Every row comes from one small tree of marks. The marks that hang from a mark follow it in brackets, in alphabetical order. Every link used is in the known rows. Which tree was each row made from?
Known rows
raleg[torek[zoti]]: [ 1.50  0.40  0.28  0.69  0.44  0.41 -2.34  0.01 -0.02  0.96  0.21 -0.15
  0.65  1.27 -0.48 -0.64 -0.47  0.45  0.35 -1.56]
sisibub[fadepuv[torek[raleg ruzup veroz zoti]]]: [-1.15 -0.44  1.15  1.08 -0.36 -0.30 -0.76 -1.62 -0.53  1.83 -1.07 -0.04
 -0.10  2.96 -0.49 -1.46  2.08 -0.25  1.61  0.56]
raleg[torek[fadepuv[sisibub] ruzup veroz zoti]]: [ 1.39 -0.11  0.91  0.88 -0.62 -0.52 -1.68 -0.23 -0.38  2.06  0.02 -0.96
  1.45  3.61 -0.88 -1.65  3.01 -0.80  0.36 -0.54]
torek[fadepuv ruzup]: [ 0.09  0.26 -0.19 -0.36 -2.34 -0.09  0.21 -0.33  0.40  1.19 -0.14 -0.35
  0.37  2.19 -0.75 -0.62  3.37 -0.70  0.80 -0.68]
ruzup[sisibub torek[raleg veroz zoti]]: [ 1.96  0.25 -0.19  0.20  1.80  0.56 -0.84 -0.45 -0.64  2.33  0.12  0.26
  2.39  2.35  0.98 -2.49 -0.06  0.78 -0.17  4.65]
zoti[torek[raleg ruzup]]: [ 0.80  0.53  0.40 -0.62  1.02 -0.96 -2.04  0.38  0.37  0.85 -0.11  0.85
  0.29  1.20  0.42 -0.24  3.03  1.59  0.05  1.31]
sisibub[fadepuv raleg[torek]]: [ 0.01 -0.55  0.37  0.11 -0.01 -0.55 -1.85 -1.22  0.74  1.20 -0.58 -0.75
 -0.53 -0.27  0.04  0.03 -0.77 -0.19  1.21  4.50]
fadepuv[sisibub[raleg] torek[ruzup veroz zoti]]: [ 0.78  0.05  1.44  0.53  1.14 -2.97 -4.60  0.32 -0.83  2.65 -0.89 -0.79
  0.62  1.39 -0.62 -0.57  3.25 -1.04  0.53  0.27]
tunilo[veroz[torek[fadepuv[sisibub[raleg]] ruzup zoti]]]: [ 2.01  0.37 -0.10  0.64 -1.17 -1.60 -2.07  0.41 -0.71 -1.19 -0.41  0.01
  1.03  0.18  0.28 -0.45  1.47 -1.21  1.25 -0.06]
fadepuv[torek[raleg ruzup[sisibub] veroz zoti]]: [-0.68  0.39  0.35  0.21  1.19 -1.05 -2.06 -0.54 -0.49  2.59 -0.51  0.32
  0.88  3.62  0.16 -2.20  1.87 -0.07  0.16 -0.56]
raleg[torek[fadepuv veroz]]: [-0.37 -0.23  0.22  0.49 -0.58  0.21  1.11 -0.88  0.26  0.60  0.41 -0.45
  0.48  2.38 -0.21 -1.57 -0.40 -0.29 -0.07  1.54]
raleg[torek]: [ 0.41  0.21  0.03 -0.09  0.97  0.14 -1.83 -0.41  0.12 -0.03  0.39 -0.05
  0.12  0.47 -0.23 -0.02 -1.09  0.39 -0.85 -0.39]
tunilo[veroz[torek]]: [ 0.47  0.49 -0.47  0.52  0.23 -0.66 -0.63  0.08 -1.08 -3.54  0.04  0.80
  0.51 -1.00  0.86 -0.33 -1.69 -0.41 -0.29 -0.55]
veroz[torek]: [ 0.76  0.60  0.11  1.00 -0.11 -0.16 -2.04 -0.07 -0.76 -1.33  0.35  0.73
  0.52 -1.47  0.49  0.35 -0.86 -0.25 -0.29  0.93]
zoti[torek]: [ 0.66  0.67  0.81 -0.05  0.26 -0.30 -1.07  0.58 -0.16 -0.03  0.17  0.99
  0.35 -0.59  0.04 -0.53  1.19  1.29 -0.07  2.36]
ruzup[sisibub[fadepuv[torek[veroz]]]]: [-2.20 -0.20  0.71 -0.17 -0.08  0.33  0.10 -1.78 -0.89  1.41 -0.35  0.63
  0.55  0.40  0.07 -1.90 -0.32 -0.57 -0.66  4.38]
torek[fadepuv]: [-0.24 -0.31  0.05 -0.05 -2.36  0.49  2.09 -0.68  0.68  1.14  0.04 -0.16
 -0.13  0.90 -0.46 -0.27  0.81 -0.26  1.09  1.50]
torek[fadepuv veroz]: [-0.91 -0.56  0.26  0.76 -1.95  0.12  3.62 -0.54  0.22  0.74  0.01 -0.53
  0.46  2.46 -0.03 -1.95  0.73 -0.84  1.00  2.45]
veroz[torek[fadepuv[sisibub] raleg zoti]]: [ 1.88 -0.55  0.77  1.23 -1.37 -0.15 -1.34 -0.74  0.07  1.72 -0.05  0.25
  0.46  0.27  0.29  0.80  1.03 -0.11  1.58  2.62]
zoti[torek[fadepuv[sisibub[raleg]] ruzup veroz]]: [ 0.91  0.11  1.25 -0.06 -0.69 -1.90 -1.13  0.56 -0.02  1.58 -0.19 -0.15
  1.02  1.27 -0.08 -1.40  4.40  0.04  0.49  4.63]
tunilo[veroz[torek[fadepuv ruzup zoti]]]: [ 1.49  0.80 -0.40  0.95 -1.67 -0.53 -0.93  0.22 -0.93 -2.05 -0.19  0.46
  1.16  1.01  0.16 -1.21  0.99 -0.89  1.16 -1.95]

Which tree is each row?
[ 0.50  0.09 -0.35 -0.05 -0.12 -1.50 -1.46 -0.04  0.94  1.35 -0.11 -1.17
  0.44  2.09  0.18 -1.23  0.96 -0.71  0.82  2.34]
sisibub[raleg[torek[fadepuv ruzup veroz]]]
[ 0.27 -0.31  0.68  0.04 -0.09 -0.87 -1.09 -0.69 -0.23  1.17  0.17 -0.84
  0.94  2.77 -0.61 -1.01  2.33 -0.81 -0.84  0.64]
raleg[torek[fadepuv[sisibub] ruzup veroz]]
[-0.10 -0.50  0.16  0.79  0.38 -0.11 -0.06 -0.68 -0.26  2.79 -0.75 -0.46
  1.74  4.58  0.78 -3.09  2.90 -0.55  1.20  1.43]
torek[raleg ruzup[sisibub[fadepuv]] veroz zoti]
[-1.01 -0.15  0.56  0.14 -0.12 -0.48 -1.15 -1.20 -0.25  2.67 -0.70  0.00
  0.65  0.36  0.33 -2.15 -0.18 -0.73  0.91  5.56]
ruzup[sisibub[fadepuv[torek[veroz zoti]] raleg]]
[ 2.17  1.21  0.18  1.57 -0.58 -0.28 -4.14  0.69 -1.09 -0.37  0.03  0.40
  1.48  0.33 -0.02 -0.49  1.76 -0.56  0.66 -2.07]
veroz[torek[ruzup zoti]]
[-0.40 -0.02  0.97  1.05 -0.65 -1.47 -2.35 -0.77 -0.25  2.14 -1.25 -0.69
  0.04  1.62 -0.42 -1.61  1.91 -0.92  2.43  2.24]
sisibub[fadepuv[torek[ruzup veroz zoti]] raleg]
[ 0.70  0.19 -0.27  0.37 -1.24 -0.43 -1.44 -0.81  0.32  0.37  0.10  0.40
  0.33  1.12  0.48  0.36  1.72 -0.26  0.71  1.09]
veroz[torek[fadepuv raleg ruzup]]
[ 1.15 -0.07  1.26 -0.50 -1.06 -1.10 -0.81  0.16  0.51  1.81 -0.04  0.32
  0.06 -0.91 -0.22  0.19  2.44  0.74  0.71  5.73]
zoti[torek[fadepuv[sisibub[raleg]]]]
[-0.60  0.19  1.24  0.80 -1.18  0.07 -2.15 -1.31 -0.83  1.55 -0.94  0.28
 -0.07  1.28 -1.25 -0.77  2.30 -0.32  1.40 -0.77]
sisibub[fadepuv[torek[ruzup zoti]]]
[ 0.64 -1.66  1.05  1.15 -1.13 -0.41  2.57 -0.68  0.59  3.49 -0.47 -0.97
  0.58  3.70  0.22 -1.08  2.10 -0.37  2.27  3.02]
torek[fadepuv[sisibub] raleg veroz zoti]
[ 1.07  0.41 -0.71  0.24 -0.96 -0.47 -0.60 -0.37 -0.46 -0.92 -0.19  0.72
  1.22  1.56  0.91 -1.38  0.70 -0.53  0.87 -0.16]
tunilo[veroz[torek[fadepuv raleg ruzup[sisibub] zoti]]]
[ 0.44 -0.45  1.20 -0.20 -0.08 -1.40  0.02 -0.13  0.23  1.89 -0.17  0.19
  0.66  2.54  0.23 -0.99  4.39  0.71  0.32  4.16]
zoti[torek[fadepuv[sisibub] raleg ruzup veroz]]
[ 2.48  0.09  0.12  1.04  1.43  0.08 -0.65 -0.11 -0.44  1.31 -0.09 -0.20
  1.50  2.65  0.47 -1.46  0.31  0.95  0.96  2.11]
ruzup[torek[raleg veroz zoti]]
[ 0.43  0.75 -0.38 -0.88  1.22 -0.16 -3.36 -0.34 -0.22  0.70  0.38  0.10
  1.11  1.28 -0.10 -0.91  0.77 -0.06 -1.83 -0.65]
raleg[torek[ruzup[sisibub]]]
[-0.82 -0.17  1.37  0.99 -1.26  0.44 -0.98 -1.53 -0.65  1.52 -0.84  0.40
 -0.43  0.48 -1.05 -0.57  0.61 -0.05  1.58  0.72]
sisibub[fadepuv[torek[zoti]]]
[ 1.31  0.40  0.11  0.97 -0.20  0.11 -3.34 -0.74 -0.62  1.16 -0.26  0.67
  1.38  1.02  0.78 -0.85  1.58 -0.25  0.74  1.31]
veroz[torek[raleg ruzup[sisibub[fadepuv]] zoti]]
[ 0.71 -0.25  0.54  1.10 -0.08 -0.94 -2.50 -0.61  0.16  1.76 -0.82 -1.24
  0.67  2.11 -0.08 -1.73  1.25 -0.80  1.93  2.69]
sisibub[fadepuv raleg[torek[ruzup veroz zoti]]]
[-0.03 -0.13  0.70  0.22  1.30 -0.81  0.67  0.21  0.19  0.42  0.01  0.64
  0.34  1.46  1.02 -1.35  0.83  1.48  0.24  3.90]
zoti[torek[raleg veroz]]
[-0.07  0.17  0.03  0.27 -0.55 -0.27 -0.32 -0.59  0.13  0.65  0.27 -0.64
  0.91  3.43 -0.46 -1.81  1.61 -0.58 -0.27 -0.23]
raleg[torek[fadepuv ruzup veroz]]
[-0.38 -0.46  1.13 -1.01  1.70 -2.15 -3.83 -1.11 -0.33  2.10 -0.62  0.21
 -0.67  0.80 -0.48  1.70  2.83  0.13 -1.01 -0.41]
fadepuv[sisibub torek[raleg ruzup]]
[ 2.58 -0.64  0.79  0.83 -0.07  0.01  0.22 -0.81 -0.22  2.74 -0.14 -0.48
  1.36  2.74 -0.08 -0.88  1.84  0.47  1.28  4.20]
ruzup[torek[fadepuv[sisibub] raleg veroz zoti]]
[-0.01 -0.36  1.93  1.02  0.81 -1.46 -2.14 -0.28 -1.37  1.98 -0.50 -0.08
  0.39  0.86 -0.81 -0.55  1.45 -0.50 -0.11  0.23]
fadepuv[sisibub torek[veroz zoti]]
